Each row comes from the steps of one path. Every step used is in the known rows, and no mark comes twice. Write the path behind each row, first mark first.
Known rows
q/g: [2, -24, -4, 27, -30, -10, 7, 14, -13, -17, 11, 10, -6, -4, 17, -13, -6, 8, -23, -12, -1, -1, 16, 5, 25]
f/q/u: [21, 8, 2, 32, -14, -13, -26, -9, -3, -14, -18, -8, 18, 4, 0, -10, -9, 6, -52, 8, -2, -15, -35, 20, -22]
f/q: [15, 4, 1, 55, -11, -13, -15, -5, 16, -10, 40, -2, 13, 10, -1, -11, -6, -2, -42, 3, -5, -6, -14, 4, 4]
g/k: [-9, -2, 3, 10, -3, -4, 28, 10, 14, 5, 13, -9, 3, 1, -18, -6, -11, -12, 6, 16, 23, -4, -7, -8, 10]
f/k/x/q/u: [24, -7, 8, -77, -7, 21, -23, -15, -26, -13, -51, 2, 0, -11, -15, -4, 6, -10, 74, 20, -8, -4, -37, 14, -2]
g/q/u: [6, 5, 4, -6, 22, -4, 14, -3, -16, -14, -51, -2, 17, 9, 25, -8, 5, -1, -6, 7, 13, -3, -16, -6, -49]
k/u: [-8, 18, 1, -13, 31, 4, -7, -8, -27, -5, -19, -16, 8, 18, 20, -3, 1, 3, 1, -10, 2, 15, 6, 2, 40]
h/q: [1, -11, 3, 34, -5, 0, -12, -3, 25, -2, 18, -11, -1, 25, 15, 44, -3, -8, -63, 30, 19, 6, 8, 9, 43]
a/g: [7, 2, 1, 3, -5, 4, 3, 20, -1, 13, 12, -1, 7, 7, 41, 9, -18, -1, -9, -15, 11, 7, 15, 5, 27]
p/g/k/x: [-2, -8, 2, -32, 25, 2, -4, 5, 12, 15, 16, -4, -16, -32, 29, -28, 7, -5, 43, 11, 13, 1, 9, 11, 0]
h/k/f: [-6, 40, -6, 0, -4, -1, -20, 10, -37, 13, 5, 2, 5, 18, 9, 28, -6, 2, -25, -26, 3, 9, 14, 6, -13]
x/q: [12, -38, 0, 22, 8, -1, 5, -1, 24, -17, 6, -3, -9, 6, -41, 35, -8, -6, 16, 11, 3, 4, -7, -8, 10]
h/q/g/k: [-21, -32, -1, 36, -25, 1, 27, 8, 39, -1, 9, -5, -15, -7, -8, 18, -10, 1, -51, 23, 4, 3, 7, 0, 24]
g/q: [2, 5, 3, 15, 23, -6, 24, -1, 2, -13, 4, 5, 11, 18, 22, -6, 10, -9, 8, -2, 10, 2, 7, -21, -25]
f/k/x: [15, 26, 9, -58, -29, 13, -23, -6, -30, -2, 10, 10, 11, 4, 39, -35, 15, -19, 52, 8, 3, -5, -4, 7, 44]
h/k/x/q/g/p: [4, -7, -2, -6, -24, 3, -4, -1, 5, -1, 51, 15, -23, 0, -12, 42, 6, 0, 24, 2, -47, 15, 22, 7, -48]
x/k: [1, 3, -6, 6, -20, 3, 2, -4, -2, 0, 25, -15, -11, 21, -20, -7, 8, -17, 2, 12, 8, -8, 1, 0, 22]
k/g: [1, 3, 2, -12, 0, -23, -15, 9, -21, 17, 0, 12, 21, -10, 30, -21, -1, -5, -27, 8, 17, 2, -3, -13, 29]
p/g: [7, -18, -2, 10, 5, -8, -11, 2, 18, -6, 6, 3, -14, -18, 11, -6, 2, 11, -17, 4, 17, -7, 24, 10, 11]
k/x/q/u: [26, -30, 1, -32, 18, 5, -30, -3, -21, -12, -41, -11, -3, -1, 7, 18, -2, -9, 45, 16, -2, 7, -32, 25, -7]
f/k: [6, 19, 7, -24, -36, 7, 3, -5, -7, -8, 4, 11, 9, 5, -9, -23, 4, -10, 16, 10, 11, -11, -2, -8, 38]
x/k/u: [-16, 27, -6, -29, 16, 14, -2, -21, -23, 2, -6, -27, -10, 23, -3, -19, 13, -7, 19, -4, -7, 7, 4, -2, 36]
h/k: [3, 26, -1, 12, -33, -11, -13, 7, -17, 2, 39, 0, 1, 6, 15, 14, -7, -10, -46, 8, 1, 7, 8, 10, -4]
p/g/k: [-9, -16, 0, 4, 10, -5, 20, 4, 36, 6, 5, -3, -16, -30, -11, -16, -3, 5, 7, 14, 22, -9, 7, 0, -7]
h/q/u: [6, -8, 3, 13, -10, 0, -24, -5, 7, -3, -37, -18, 4, 15, 13, 43, -6, -1, -73, 37, 20, -1, -15, 26, 17]

Which path is each row?
[-7, 8, -4, 26, 31, 2, 2, -3, 34, 12, -7, -1, -5, -25, -28, -11, -1, 20, 1, -26, 0, -15, -3, 2, -41]  p/g/k/f/q
[-5, 11, -5, -27, -17, -12, -11, -4, -19, 23, 9, 1, 2, -5, 1, -34, 12, -15, -11, 15, 9, -6, -4, -16, 26]  x/k/g
[0, 8, -4, 5, 33, 3, -7, -7, 15, 10, -63, -7, 0, -29, -30, -8, -5, 27, -10, -17, 2, -21, -24, 18, -67]  p/g/k/f/q/u
[21, -6, 8, -52, -11, 17, -14, -13, -5, -10, 6, 9, -3, -2, -16, 1, 12, -20, 88, 14, -9, 2, -16, -2, 29]  f/k/x/q
[-36, -9, 0, 1, 17, 12, 27, -7, 15, 1, -24, -18, -14, -5, 6, 13, -5, 13, -34, 8, -8, 19, 9, 1, 35]  h/q/g/k/u
[7, 18, -3, 42, 17, -2, -20, 0, -5, -2, 3, -2, 15, 21, -7, 3, -2, 9, -17, -35, -4, -7, -8, 3, -5]  k/f/q
[11, -24, -6, -11, -30, 0, -20, 5, -19, -14, 32, 10, -26, -21, 18, 18, -1, -4, 18, -5, -38, 23, 5, 18, -14]  h/k/x/q/g
[-6, -15, 0, 33, -22, -4, 17, 6, 22, -8, 26, 16, -6, 12, -21, 10, 2, 12, -17, -2, -12, -7, 33, -7, -7]  q/g/p
[-16, 0, -4, -6, 34, 8, 15, 8, 12, 15, -29, -2, -14, -18, -16, 0, 0, 16, 26, -22, 21, -8, 14, 0, -18]  p/g/k/f
[21, -30, 1, -13, 22, 4, -18, 0, -4, -10, 15, -5, -8, 6, 6, 21, 3, -16, 56, 7, -5, 12, -10, 7, 18]  k/x/q
[-20, -13, -6, 7, 3, 4, 29, 21, -13, 4, -25, 4, -6, -5, -17, -3, -7, 14, 17, -36, 3, -1, 10, -8, -2]  q/g/k/f
[-6, 35, 12, -57, 2, -4, 17, -12, -17, 7, -21, 30, 30, -17, 27, -51, 22, -10, 27, 9, 3, -4, -8, -42, -15]  f/k/g/q
[6, -64, -5, 32, -12, -5, 17, 6, 17, -29, 2, 7, -21, -12, -34, 22, -10, 10, 6, -4, -16, 7, 2, -3, 7]  x/q/g
[-5, 14, 5, -19, 32, -21, 11, 1, -11, 10, -7, 16, 24, -6, 46, -28, 14, -6, -3, 2, 10, 9, 0, -34, -24]  k/g/q
[-9, 19, -2, 32, 15, 2, 11, -1, 13, 11, 2, -6, 15, 9, -33, -4, -8, 5, -1, -22, 0, -10, -21, -7, -25]  g/k/f/q
[-29, -3, -2, -15, 9, 4, 34, 1, -16, -5, -28, -11, -8, -15, 1, -27, -7, 13, 13, -14, -12, 14, 5, -5, 18]  q/g/k/u
[-14, 18, -11, 39, -16, 11, 4, -15, 16, 5, 27, 5, -12, 29, -57, 6, 16, 17, -4, -33, -43, -23, 21, -12, -46]  x/k/f/q/g/p
[-2, 19, 5, 7, -1, 9, 15, 13, 28, 23, 26, 3, 9, 24, 3, 31, -10, 1, 0, -5, 1, 0, 32, -7, -8]  a/g/p
[2, -6, -8, 51, -6, -5, -12, 5, -11, -13, 2, 12, 4, 4, 0, -3, -3, 26, -29, -51, -22, -5, 2, 8, -9]  k/f/q/g
[-12, 56, 4, -17, -20, -20, -13, 1, -2, 33, 41, 19, 15, 1, 7, 12, 5, -6, -56, 19, -7, 4, 19, -17, -32]  h/k/g/p
[11, -26, 3, -43, 20, 10, 1, -1, -5, 0, -44, -18, -7, -15, -20, 6, -6, -14, 68, 26, 3, 3, -45, 13, -27]  g/k/x/q/u
